(in the rows, 128 means zero)
Known rows, with every way that one mark hangs from another:
k_453(k_841 k_885(k_351(k_756(k_792)) k_727)): [136 129 119 143 152 124 103 131 108 111 125 132 115 119 207 150 128 124
 105 146 121 148 133 108 151 135]
k_841(k_453(k_885(k_351(k_756(k_792(k_624))) k_727))): [130 116 112 135 163 136 106 123 128 121 133 137 130 117 156 126 125 122
 104 142 150 126 123 136 120 140]
k_453(k_841): [105 148 106 132 133 111 124 128 116 111 121 135 113 113 126 161 123 123
 114  97 105 150 122 108 121 144]
k_216(k_971(k_180 k_351)): [108 140  99 127 121 110 138 134 143 128 128 121 132 116  88 136 114 118
 122 124  89 134 100 143  98 144]
k_216(k_971(k_180 k_351(k_756))): [125 142 104 139 125 114 144 133 148 131 118 119 134 131  62 115 111 116
 111 145  98 138  97 138  93 138]
k_885(k_351(k_756(k_792)) k_453(k_841) k_727): [126 125 117 155 152 131 108 129 100 118 133 114 113 117 231 139 144 128
 127 160 139 148 122 124 139 142]
k_971(k_180 k_216): [ 89 143 107 147 124 102 156 146 118 119 116  84 121 114  99 176 104 126
 104 102  99 143 105 193  70 139]
k_180(k_971(k_216)): [ 90 140 102 144 112 119 129 137 129 111 138 108 118 120 100 147 124 116
 102 104 104 136 110 175  86 148]
k_971(k_351(k_756)): [128 146 108 136 136 118 133 133 136 120 120 119 125 137  90 111 121 121
 128 133 119 140  98 112  97 134]
k_180(k_971(k_351(k_756))): [127 138 104 138 126 126 123 128 150 121 137 129 127 139  70  96 126 113
 111 134 114 132  95 121  96 140]
k_792(k_624 k_756 k_861): [103 148 102 140 145 134 124 146 139 128 150 146 157 121  71  97 118 130
  76  91 125 140 105 149  84 136]
k_904(k_841(k_453(k_885))): [104 148 105 116 133 138 105 114 115 105  89 144 120  90  99 152 112 113
 102 106 115 147 140 124 133 144]
k_317(k_180(k_971(k_216))): [ 90 142  96 147 112 111 128 147 124 120 150 118 134 133  64 147 123 120
 106  87  99 151 106 208  76 144]
k_727(k_885(k_351(k_756) k_453(k_841))): [ 90 157 110 133 139 142 118 123 113 116 114 140 104 125 172 142 143 137
 107 153 139 165 116 114 142 132]
k_216(k_971(k_351)): [110 143  98 123 120 119 122 128 141 119 134 138 128 120 105 122 128 116
 137 122  99 136 108 115 113 146]
k_756(k_792): [103 133 107 142 158 122 123 129 120 112 131 122 133 119 116 148 124 116
 136  91 119 148 118 128 116 144]
k_841(k_453): [ 92 141 101 130 139 131 128 123 121 113 120 124 127 106 112 148 128 120
 134 106 130 139 119 136  98 150]
k_624(k_792): [110 143 101 137 143 144 112 142 120 109 135 129 130 120 110 169 127 129
 136  78 110 148 122 141 115 148]
k_180(k_971(k_216 k_351(k_756(k_792)))): [110 129 112 149 136 114 137 130 141 124 140 113 135 141  77 101 121 108
  99 139 107 127  97 163  89 141]
k_727(k_885(k_351(k_756(k_792)) k_453(k_841))): [ 88 146 115 138 161 142 117 117 111 119 121 142 116 126 175 139 142 130
 112 149 140 164 119 115 152 134]
k_904(k_841(k_453(k_885(k_351(k_756(k_792)) k_727)))): [133 122 119 136 156 150  99 121 107 111 106 115 122 105 172 135 124 114
 112 156 135 145 140 141 147 139]
k_180(k_971(k_216 k_351)): [ 94 138 102 132 108 111 131 135 139 118 143 113 121 126 102 126 125 118
 108 121  95 125  97 165  81 146]
k_351(k_756(k_792(k_624 k_861))): [120 134 112 153 179 114 131 134 137 127 139 143 157 135  46 102 121 120
  87 115 130 140 105 128 101 139]
k_180(k_971(k_351)): [110 137  98 126 121 121 115 129 144 118 146 132 125 125  96 116 130 116
 122 115 103 128  99 124 101 148]
k_904(k_841(k_453(k_885(k_351(k_756) k_727)))): [134 133 114 131 134 150 101 126 109 109  99 113 110 103 170 138 124 121
 108 158 133 146 136 140 137 137]
k_727(k_885): [ 84 154 106 124 143 123 120 136 123 116 121 126 123 120  94 169 127 130
 134 105 120 166 117 114 112 136]

Rows:
[108 131 104 123 131 139 101 131 109 107 127 121 115  98 216 161 137 131
 132 137 134 134 130 139 121 145]	k_841(k_453(k_885(k_351 k_727)))
[110 133 118 153 146  98 163 138 130 132 118  89 137 137  80 131 101 118
 101 137 102 134  91 180  73 132]	k_971(k_180 k_216 k_351(k_756(k_792)))
[127 135 111 133 159 127 115 116 135 115 127 166 119 129 133 121 115 119
  67 111 125 136 121 112 150 132]	k_453(k_841 k_885(k_351(k_756(k_792(k_624)))))
[121 138 109 125 125 120  98 137 105 105 129 132 101 104 232 174 131 134
 112 127 109 145 134 111 144 140]	k_453(k_841 k_885(k_351 k_727))
[117 127 104 148 139 100 134 136 153 140 162 138 151 158   7  91 111 112
  83 109 107 132  85 197  70 137]	k_317(k_180(k_971(k_216 k_351(k_756(k_792(k_624))))))
[ 76 160 107 122 135 119 111 123 109 117 111 151 112 106 138 173 135 134
 119 121 121 168 124  95 131 140]	k_727(k_885(k_453(k_841)))
[ 99 151 109 135 146 146 127 135 127 115 124 114 114 138 130 138 135 131
 124 137 137 163 108 132 122 128]	k_727(k_885(k_351(k_756)))
[109 134 106 138 125 126 103 135  97 112 135 113  99 101 252 163 148 138
 135 143 128 146 123 127 133 147]	k_885(k_351 k_453(k_841) k_727)
[112 138 109 138 127 108 102 135  98 116 123 124 109  97 193 173 136 134
 134 132 120 152 129 105 118 149]	k_885(k_453(k_841) k_727)
[101 152 103 145 146 163 113 156 121 119 151 144 164 120 105 123 131 136
  99  84 112 148 118 163 102 142]	k_624(k_792(k_756 k_861))
[111 144 112 148 124  98 165 144 133 129 112  88 125 135  76 133 101 125
  98 140 100 136  89 179  63 130]	k_971(k_180 k_216 k_351(k_756))
[120 145 108 126 136 160 113 113 119 104  93 131 112 109 134 120 121 115
  92 139 132 144 132 143 143 136]	k_904(k_841(k_453(k_885(k_351(k_756)))))
[110 144 104 131 138 152 121 117 126 106 110 138 118 118 155 123 131 123
 103 138 144 135 122 139 122 137]	k_841(k_453(k_885(k_351(k_756))))
[132 119 114 149 158 124 107 127 116 126 142 129 114 120 193 128 135 128
 108 148 144 138 116 124 132 142]	k_885(k_351(k_756(k_792(k_624))) k_453(k_841) k_727)
[ 81 150 116 142 171 137 119 126 108 122 128 151 135 124 168 123 152 136
  94 165 136 162 117 120 148 136]	k_727(k_885(k_351(k_756(k_792(k_861))) k_453(k_841)))
[138 140 114 137 129 124 104 136 110 109 119 129 104 118 206 153 129 131
 100 149 119 148 131 107 140 133]	k_453(k_841 k_885(k_351(k_756) k_727))
[113 143 102 147 111 107 136 144 139 129 146 119 138 153  41 106 120 118
 100 125 100 142  89 196  67 135]	k_317(k_180(k_971(k_216 k_351(k_756))))
[116 126 116 144 168 138 109 133 109 115 131 131 148 112 187 122 145 128
 105 169 141 134 128 141 124 142]	k_841(k_453(k_885(k_351(k_756(k_792(k_861))) k_727)))
[ 92 142  98 119 133 149 114 118 120 101 119 141 116 104 177 144 133 124
 115 117 133 132 125 142 128 144]	k_841(k_453(k_885(k_351)))
[113 147 112 143 122 108 148 139 130 120 118 102 121 138  96 120 115 123
 112 140 111 137  97 152  78 132]	k_971(k_216 k_351(k_756))
[125 132 110 135 135 142 108 131 114 110 117 120 116 112 190 141 135 128
 121 158 144 137 127 136 116 139]	k_841(k_453(k_885(k_351(k_756) k_727)))
[116 127 115 148 151  90 163 136 147 140 126 104 139 141  42 119  93 118
  82 123 106 124  85 181  67 132]	k_971(k_180 k_216 k_351(k_756(k_792(k_624))))
[124 121 115 140 158 143 107 125 111 113 124 123 128 114 194 137 134 121
 124 155 146 136 130 137 128 140]	k_841(k_453(k_885(k_351(k_756(k_792)) k_727)))
